(in the rows, 100 means zero)
Known rows, with every step that occurs:
dogof-moveb: [85 140 107 101 82 137 111 112 131 112 85 92 104 56 84 72 134 109 84 90 96 140 100 79 95 56 97 117 121 138 123 60 118 89 139 89 126 137 79 124 92 74 103 136 115]
tapi-tubak-bedu-kezakuf-bogebov: [58 115 83 115 76 133 95 75 129 144 62 104 79 87 76 82 136 124 53 115 106 138 131 84 122 74 73 122 118 106 117 77 112 78 140 86 138 92 71 116 134 110 89 129 120]
tapi-tubak-bedu: [60 123 101 107 85 137 96 82 121 127 72 97 77 78 70 85 125 125 55 128 112 134 132 87 120 69 63 124 108 102 130 76 111 79 158 96 144 101 66 124 136 119 91 133 128]
bidiv-dogof-misap: [87 134 103 135 70 116 124 68 109 143 86 100 107 88 60 92 132 105 80 103 132 111 110 84 99 66 84 120 153 110 126 111 103 112 166 111 111 160 68 112 119 95 91 145 99]
bedu-nadip-dogof-moveb-sakir: [51 136 88 123 103 128 93 73 113 139 91 85 82 65 47 69 136 109 82 99 106 131 81 74 122 81 126 107 122 163 114 65 103 102 152 105 115 115 87 127 104 110 79 146 123]
bidiv-dogof-moveb: [95 130 100 117 76 130 127 77 108 129 84 97 95 77 62 77 141 120 75 88 128 122 110 84 101 44 79 114 140 113 135 96 105 93 150 100 118 161 72 113 116 91 102 143 90]
nadip-dogof-moveb-sakir-durek-bogebov: [56 130 81 129 111 147 72 84 142 125 91 84 106 41 49 75 131 122 59 79 87 114 77 81 112 81 115 138 116 145 139 44 119 90 148 103 137 132 95 149 112 95 91 138 133]
tapi-misap: [100 130 112 130 71 102 77 99 97 116 77 119 110 64 83 97 125 117 51 112 112 105 111 68 108 94 115 108 109 109 140 91 116 110 153 82 125 120 87 142 148 95 79 149 117]
misap-lupit-nadip-dogof: [88 101 103 131 110 154 75 98 103 147 100 94 96 99 55 115 128 96 58 113 95 120 98 66 145 84 116 117 133 132 91 112 77 79 155 90 172 138 87 154 129 95 99 139 145]
moveb-dogof-misap-taba: [76 142 83 127 67 125 82 78 108 123 79 88 104 59 76 92 103 88 94 122 112 123 115 95 110 71 109 135 96 154 88 115 120 89 159 113 121 143 74 116 125 71 86 141 141]
tapi-misap-lupit: [108 124 103 134 84 104 84 94 90 124 72 122 101 85 75 114 138 110 52 109 107 115 104 63 133 97 110 96 113 108 127 107 101 87 154 79 143 117 85 150 141 93 77 151 129]
kezakuf-lupit: [97 126 81 142 79 144 102 90 121 104 73 96 90 75 108 104 125 85 67 114 124 121 101 77 96 93 112 145 103 117 122 87 117 120 163 103 126 127 82 127 107 89 94 150 97]
misap-tapi-tubak-bedu-kezakuf-lupit-nadip-dogof: [73 114 100 146 106 145 110 68 147 153 97 97 71 77 53 99 143 110 40 117 91 111 142 105 157 72 80 134 102 129 123 85 117 62 135 90 148 98 94 136 120 90 101 131 138]
durek-sakir: [91 122 96 144 76 126 83 110 113 110 88 94 107 101 83 87 107 114 63 121 114 134 100 60 104 90 89 135 119 111 128 108 128 99 163 118 124 107 75 114 130 103 95 129 95]
dogof-misap-lupit-nadip-bedu-kezakuf: [82 129 104 131 90 126 99 96 129 153 92 83 116 95 62 124 144 87 81 115 95 130 106 70 113 92 107 104 153 137 74 103 96 102 153 95 148 138 72 143 83 71 86 141 137]
lupit-misap-dogof-moveb-sakir: [102 106 122 121 58 139 77 127 119 145 73 122 122 41 72 93 130 128 55 127 96 142 121 73 115 65 118 122 110 141 123 105 108 103 161 133 144 146 96 105 114 50 94 129 130]
misap-lupit-nadip-bedu-tubak: [95 106 104 120 109 145 85 99 89 150 107 82 101 110 57 130 144 105 61 110 101 127 102 62 139 89 96 116 130 137 80 116 84 80 152 85 160 124 81 159 113 94 96 143 133]
misap-lupit-nadip-dogof-moveb-sakir-durek: [87 98 89 131 115 154 84 98 105 142 89 90 100 96 53 102 141 102 68 97 85 125 87 67 145 83 119 126 124 134 95 96 83 79 147 93 179 136 95 167 114 92 104 140 152]
bidiv-dogof-moveb-sakir-durek-bogebov-kezakuf-lupit: [93 132 70 132 73 130 128 72 105 133 71 80 93 89 60 76 152 119 72 77 125 119 100 79 89 69 100 132 135 109 138 90 116 97 149 115 133 151 92 128 97 94 90 150 86]
nadip-taba: [51 127 127 112 97 149 61 85 128 144 111 95 113 63 81 86 114 125 73 105 104 107 109 68 119 78 117 141 99 114 121 70 114 111 136 71 105 115 84 141 115 100 93 141 138]
bedu-kezakuf-bogebov-durek-sakir: [77 101 69 148 45 110 87 107 124 148 74 118 111 94 91 83 140 91 69 109 100 135 107 62 95 100 124 122 138 137 97 97 116 96 117 93 109 94 99 115 122 85 83 126 85]
misap-dogof-moveb: [99 124 99 119 72 119 101 102 130 124 96 103 108 58 68 88 125 116 55 100 89 119 107 72 135 49 72 130 114 150 111 78 118 83 146 114 119 144 80 104 105 56 81 128 126]
nadip-bedu-kezakuf-lupit-misap-dogof: [70 116 96 133 91 133 59 89 125 140 95 97 122 65 66 126 158 128 48 115 116 115 129 88 100 103 92 112 122 135 100 79 111 115 156 114 110 123 81 134 84 68 77 142 88]
bedu-tubak: [96 134 110 132 75 118 114 80 82 136 114 98 99 97 89 85 130 106 60 105 115 138 101 64 101 81 83 143 103 152 101 90 118 86 150 85 114 97 70 117 123 113 85 138 117]
kezakuf-bogebov-durek-sakir-moveb-dogof-misap-lupit: [87 98 51 133 43 137 89 135 131 134 52 94 97 79 83 102 128 76 96 110 90 145 72 37 119 89 131 160 125 134 115 113 134 81 132 112 105 116 97 141 147 76 89 131 108]
bogebov-durek-sakir-moveb-dogof-misap-lupit: [93 106 86 145 49 120 96 133 109 114 69 85 97 90 66 113 130 78 92 142 107 153 94 47 100 103 117 135 112 121 134 114 129 67 147 138 119 103 84 150 128 92 93 138 111]
tubak-bedu: [61 98 113 102 72 134 83 82 108 142 75 91 100 78 62 75 130 107 61 138 98 114 114 99 111 87 72 127 120 105 113 102 104 96 167 115 125 117 52 102 108 132 104 135 91]
misap-dogof: [95 112 103 133 72 110 84 92 112 133 102 112 117 68 68 97 112 114 43 120 93 106 116 76 140 66 76 137 112 139 114 95 109 93 158 121 118 134 82 101 123 76 74 133 122]
lupit-nadip-bedu-kezakuf-bogebov-durek-sakir-moveb: [80 86 91 122 73 146 61 133 115 153 100 69 121 89 61 116 143 110 59 124 95 124 105 58 97 99 122 128 138 128 107 94 110 115 127 93 131 126 101 153 115 81 113 134 93]
tapi-misap-dogof-moveb-sakir-durek-bogebov: [111 125 84 134 70 87 88 92 111 122 70 101 111 59 66 96 134 126 38 97 92 105 99 60 128 78 100 117 101 128 142 80 125 100 144 96 134 122 100 130 130 73 68 147 130]
sakir-moveb-dogof-misap-tapi-tubak-bedu: [73 116 90 110 75 150 93 89 120 136 65 74 90 67 76 89 142 101 76 125 79 134 113 81 108 63 107 147 97 109 145 84 137 67 143 99 117 134 63 118 110 83 112 154 125]
durek-bogebov-kezakuf-lupit-nadip: [87 122 93 129 69 127 92 111 124 145 89 49 96 90 72 110 118 88 40 118 112 119 113 57 69 101 135 118 150 123 127 89 120 96 156 105 149 120 100 114 97 102 69 158 96]
dogof-moveb-sakir-durek-bogebov-kezakuf: [77 135 81 109 76 126 102 110 121 121 74 75 114 66 73 61 143 112 81 80 84 136 93 79 85 84 113 136 111 135 129 51 127 92 136 104 144 123 101 141 80 85 88 142 119]
tapi-misap-dogof: [110 124 104 139 64 90 74 93 98 125 82 124 114 63 70 108 124 124 35 114 104 97 113 63 133 83 95 116 103 123 133 100 118 103 154 100 121 127 89 127 149 78 65 145 124]
bedu-kezakuf-bogebov-durek-sakir-moveb-dogof-misap: [75 104 58 148 42 117 86 105 129 152 63 103 110 88 88 86 144 86 81 110 94 142 100 60 88 95 135 129 131 136 98 99 126 91 115 96 101 108 93 115 115 72 88 132 89]

Rows:
[69 110 74 130 83 106 83 84 102 124 75 81 129 81 77 65 128 109 64 106 84 112 92 82 98 108 114 151 99 120 138 67 108 118 141 108 150 99 112 137 107 115 90 143 121] => moveb-sakir-durek-bogebov
[73 82 101 123 98 102 99 106 121 115 97 57 116 102 87 64 125 87 75 100 94 117 88 53 88 94 96 129 126 108 153 59 91 111 140 79 143 101 93 119 113 111 78 170 115] => sakir-durek-bogebov
[80 132 79 109 87 123 107 101 128 115 72 77 114 63 76 59 140 112 78 83 81 134 88 78 93 73 107 135 107 137 132 50 123 98 132 95 145 120 100 136 84 86 99 138 122] => dogof-moveb-sakir-durek-bogebov
[80 123 110 134 54 163 86 120 112 147 77 104 82 82 71 107 136 110 60 120 117 134 146 84 93 109 125 138 113 113 121 101 130 78 177 134 144 126 90 142 98 84 72 149 108] => bogebov-kezakuf-lupit-misap-tapi-tubak-bedu
[72 128 109 119 68 112 86 111 119 149 96 62 108 87 62 94 115 97 41 115 104 117 117 65 69 98 121 107 155 123 136 84 117 85 152 101 135 113 92 108 100 111 60 156 102] => durek-bogebov-kezakuf
[65 86 103 124 87 107 91 118 112 124 101 57 115 109 79 65 127 90 74 95 97 118 101 51 78 108 108 129 129 107 147 60 100 104 146 88 141 105 96 129 105 108 64 173 111] => sakir-durek-bogebov-kezakuf
[79 126 101 127 64 160 71 127 100 136 97 81 99 90 70 115 130 105 61 110 119 119 126 76 75 118 133 143 124 122 104 89 123 104 173 126 136 145 98 163 90 85 75 151 94] => bogebov-kezakuf-lupit-nadip-bedu
[47 124 116 112 98 123 89 74 108 155 105 75 86 83 68 75 125 107 90 114 115 124 100 58 124 83 128 109 112 139 112 76 92 119 143 76 100 96 80 119 105 116 76 160 125] => bedu-nadip-taba
[60 143 86 119 89 122 110 62 119 144 72 76 79 61 59 81 122 93 91 125 114 131 121 93 123 64 102 128 94 154 94 108 118 83 163 116 119 130 73 122 110 87 83 148 140] => moveb-dogof-misap-tapi-tubak-bedu-nadip
[98 120 81 125 75 116 96 93 118 124 86 104 118 59 65 78 132 120 57 93 80 116 99 76 139 62 76 147 99 147 113 72 119 92 144 125 128 136 93 120 100 62 83 127 131] => misap-dogof-moveb-sakir-durek
[79 109 66 138 75 122 83 93 98 132 74 71 119 91 74 75 129 104 61 107 91 112 96 79 88 120 132 158 101 121 128 76 111 123 144 113 163 106 121 150 98 110 89 144 116] => moveb-sakir-durek-bogebov-kezakuf-lupit-nadip
[86 127 81 118 72 141 102 118 128 121 63 80 106 61 82 70 147 110 80 86 89 143 96 73 80 88 127 134 106 132 129 59 126 99 141 112 151 129 106 140 75 72 95 143 117] => dogof-moveb-sakir-durek-bogebov-kezakuf-lupit-misap
[91 111 79 135 71 146 74 111 107 109 73 78 101 95 86 88 119 114 66 128 105 143 96 53 96 81 105 147 103 103 149 104 141 84 155 114 116 120 69 114 131 94 110 141 91] => durek-sakir-moveb-dogof
[58 137 74 135 100 155 70 89 141 125 86 83 99 49 48 82 136 118 60 74 93 115 81 78 103 92 126 146 115 140 133 43 128 89 154 114 136 138 100 158 101 91 82 141 128] => nadip-dogof-moveb-sakir-durek-bogebov-kezakuf-lupit
[95 108 94 136 68 142 80 119 115 108 81 85 105 104 87 92 123 113 60 124 94 140 93 50 99 85 100 142 119 94 158 92 138 87 150 111 118 109 67 111 125 97 111 139 90] => durek-sakir-moveb
[73 114 116 129 96 152 69 108 125 150 110 80 114 65 51 103 108 99 60 115 99 112 96 71 106 83 130 133 134 143 103 89 100 121 153 100 152 158 93 151 129 86 106 135 137] => lupit-nadip-dogof-misap
[65 104 75 121 60 132 95 94 129 138 56 97 75 95 75 90 143 121 58 128 101 146 124 68 117 80 77 130 116 96 131 81 125 66 132 97 135 82 72 122 138 109 95 128 110] => tapi-tubak-bedu-kezakuf-bogebov-durek-sakir-moveb
[85 91 64 132 36 135 81 145 131 128 63 99 105 78 88 93 124 87 84 110 86 137 76 39 113 93 127 164 127 124 135 96 138 93 125 104 101 107 104 135 153 83 96 129 94] => kezakuf-bogebov-durek-sakir-moveb
[69 138 112 113 101 132 78 88 97 132 122 82 117 76 62 110 147 134 59 103 117 119 105 77 104 95 66 132 112 150 107 71 124 99 159 95 98 107 70 149 105 103 81 142 106] => nadip-bedu-tubak
[83 100 56 133 37 134 84 138 133 130 54 92 105 73 87 95 121 78 95 113 91 141 73 39 106 88 133 166 123 133 124 105 139 91 132 114 98 116 99 137 148 74 93 132 104] => kezakuf-bogebov-durek-sakir-moveb-dogof-misap
[67 144 111 132 88 114 132 76 150 148 87 84 85 79 60 96 135 91 82 116 93 127 119 88 135 74 84 120 127 141 112 85 120 85 152 100 125 107 73 122 96 84 79 141 148] => dogof-misap-tapi-tubak-bedu-nadip
[69 142 72 134 85 130 107 57 128 143 66 84 80 63 73 91 128 90 80 122 118 128 126 101 112 70 105 134 92 145 89 107 124 82 157 113 126 135 77 122 103 78 89 143 132] => moveb-dogof-misap-tapi-tubak-bedu-kezakuf-lupit
[66 114 76 130 74 109 80 91 97 133 77 81 127 86 72 65 129 110 65 104 88 113 100 83 90 117 121 151 104 119 136 69 113 111 144 115 150 100 115 144 99 116 81 143 117] => moveb-sakir-durek-bogebov-kezakuf
[114 132 101 128 67 96 86 99 109 119 77 118 107 52 69 104 131 124 42 99 100 107 105 62 131 70 94 111 105 130 132 89 125 96 150 96 122 133 87 129 137 65 73 142 126] => tapi-misap-dogof-moveb
[80 106 91 106 72 150 73 101 96 124 74 82 105 66 90 81 130 104 71 126 91 133 104 71 89 66 125 146 94 108 151 82 122 82 142 96 111 140 73 119 120 89 117 157 104] => sakir-moveb-dogof
[91 121 95 137 47 153 82 130 104 132 74 102 101 78 79 96 141 111 70 103 108 135 123 70 83 113 135 149 107 123 114 88 128 98 173 145 143 143 100 145 84 66 66 150 109] => bogebov-kezakuf-lupit-misap-dogof-moveb-sakir-durek
[85 99 83 131 117 148 87 96 113 146 88 73 97 98 48 107 142 98 61 100 83 123 84 62 139 84 120 120 132 133 100 96 82 78 144 89 184 131 98 156 112 93 100 143 151] => misap-lupit-nadip-dogof-moveb-sakir-durek-bogebov
[114 138 89 135 63 96 81 91 105 122 71 121 111 48 67 101 134 130 37 99 95 104 107 68 135 74 102 119 98 134 129 89 128 97 147 104 127 133 97 137 134 69 75 135 129] => tapi-misap-dogof-moveb-sakir
[52 132 100 135 105 121 97 70 118 149 94 84 79 86 44 93 135 91 89 108 108 128 82 65 132 89 124 99 141 159 100 83 92 99 165 103 112 114 72 127 107 108 65 157 132] => bedu-nadip-dogof-misap-lupit
[77 107 74 139 70 122 79 98 102 132 68 85 122 80 80 77 134 110 65 111 95 120 100 77 85 121 136 152 100 118 136 77 112 119 152 123 157 107 117 142 98 106 83 146 115] => moveb-sakir-durek-bogebov-kezakuf-lupit-misap
[91 106 103 127 113 156 84 102 109 146 97 92 94 93 52 112 136 99 62 103 93 128 96 65 144 74 116 112 135 137 90 105 80 73 150 88 171 143 86 154 117 87 103 140 146] => misap-lupit-nadip-dogof-moveb
[87 130 73 117 78 140 104 111 123 122 71 65 107 70 76 71 144 106 77 82 89 135 91 73 85 85 125 142 111 136 119 57 126 104 136 103 157 133 107 148 75 81 100 141 116] => dogof-moveb-sakir-durek-bogebov-kezakuf-lupit-nadip
[67 108 114 131 101 157 80 95 136 158 107 78 95 67 39 106 115 106 51 122 89 110 110 78 129 74 111 136 130 139 105 92 106 100 151 101 159 147 89 152 129 88 109 130 149] => lupit-nadip-dogof-misap-tapi-tubak-bedu
[73 89 91 130 98 129 93 119 131 124 100 44 102 102 71 75 133 88 70 83 98 117 88 45 78 102 122 138 127 116 141 55 106 103 145 92 154 122 102 142 99 95 72 173 118] => sakir-durek-bogebov-kezakuf-lupit-nadip-dogof-moveb
[89 126 98 138 85 123 117 64 104 160 91 93 107 104 46 115 153 107 72 100 129 115 114 82 114 73 85 101 167 117 100 124 88 102 156 103 129 159 68 130 104 87 91 147 102] => bidiv-dogof-misap-lupit-nadip-bedu-kezakuf
[79 118 92 108 69 146 83 100 110 126 71 77 109 62 88 88 132 96 81 123 88 136 100 69 85 69 127 144 102 114 141 81 129 87 144 99 109 147 66 118 107 78 112 158 114] => sakir-moveb-dogof-misap
[108 128 86 134 61 91 82 101 106 128 75 102 110 64 62 96 137 126 37 93 92 104 103 57 119 87 107 117 106 125 138 81 129 93 145 106 134 124 101 138 124 74 58 147 127] => tapi-misap-dogof-moveb-sakir-durek-bogebov-kezakuf
[99 125 69 133 69 119 100 96 126 130 79 85 107 67 66 89 135 113 51 91 84 116 100 72 123 71 90 147 108 146 114 73 130 87 149 129 135 135 98 117 87 61 70 135 123] => misap-dogof-moveb-sakir-durek-bogebov-kezakuf-lupit
[97 119 76 127 74 109 99 93 127 131 86 89 115 61 63 83 131 116 49 96 78 115 97 70 133 59 80 140 108 148 120 72 120 91 141 121 134 131 96 108 97 67 80 132 130] => misap-dogof-moveb-sakir-durek-bogebov
[85 85 97 127 80 118 99 128 127 125 91 60 108 97 80 79 137 92 71 95 97 127 98 43 81 98 113 132 123 115 146 66 107 100 152 105 149 119 98 120 95 80 63 173 115] => sakir-durek-bogebov-kezakuf-lupit-misap-dogof-moveb
[91 96 150 131 78 140 86 131 125 153 91 122 115 55 75 94 131 109 62 139 98 136 140 86 120 77 119 113 111 129 138 108 102 94 155 109 141 122 100 116 120 66 99 141 131] => lupit-misap-tapi
[80 137 77 131 76 139 86 101 133 149 82 51 94 72 56 107 123 101 38 104 106 119 100 65 75 97 143 127 144 134 129 79 129 93 151 112 155 129 108 128 91 99 72 149 105] => durek-bogebov-kezakuf-lupit-nadip-dogof-moveb-sakir
[68 115 96 121 75 137 96 77 128 139 61 107 74 83 80 93 142 125 50 131 119 147 142 84 109 76 81 114 109 101 119 85 109 84 153 96 153 98 65 114 124 105 93 134 119] => tapi-tubak-bedu-kezakuf-lupit-misap
[78 96 146 124 84 140 98 112 126 161 80 110 88 67 63 93 139 117 64 145 102 149 146 84 135 72 109 106 108 127 135 107 100 85 158 109 146 103 90 112 125 82 94 144 137] => lupit-misap-tapi-tubak-bedu-nadip
[95 113 64 146 101 160 91 91 134 120 78 62 88 70 82 106 128 90 59 101 105 117 81 67 99 91 138 155 108 131 118 76 113 123 148 103 162 141 106 151 105 84 107 146 118] => kezakuf-lupit-nadip-dogof-moveb-sakir-durek-bogebov
[97 119 78 144 60 143 80 105 114 109 72 78 100 98 82 98 117 106 76 127 94 140 96 61 109 82 103 146 107 110 138 111 149 75 152 115 116 116 65 105 128 81 106 138 106] => durek-sakir-moveb-dogof-misap-taba
[67 121 104 134 99 136 69 89 132 139 99 96 118 65 65 121 165 124 56 115 112 115 133 97 103 108 93 108 122 135 110 74 115 110 151 102 114 112 87 141 82 70 86 146 92] => nadip-bedu-kezakuf-lupit-misap-tapi
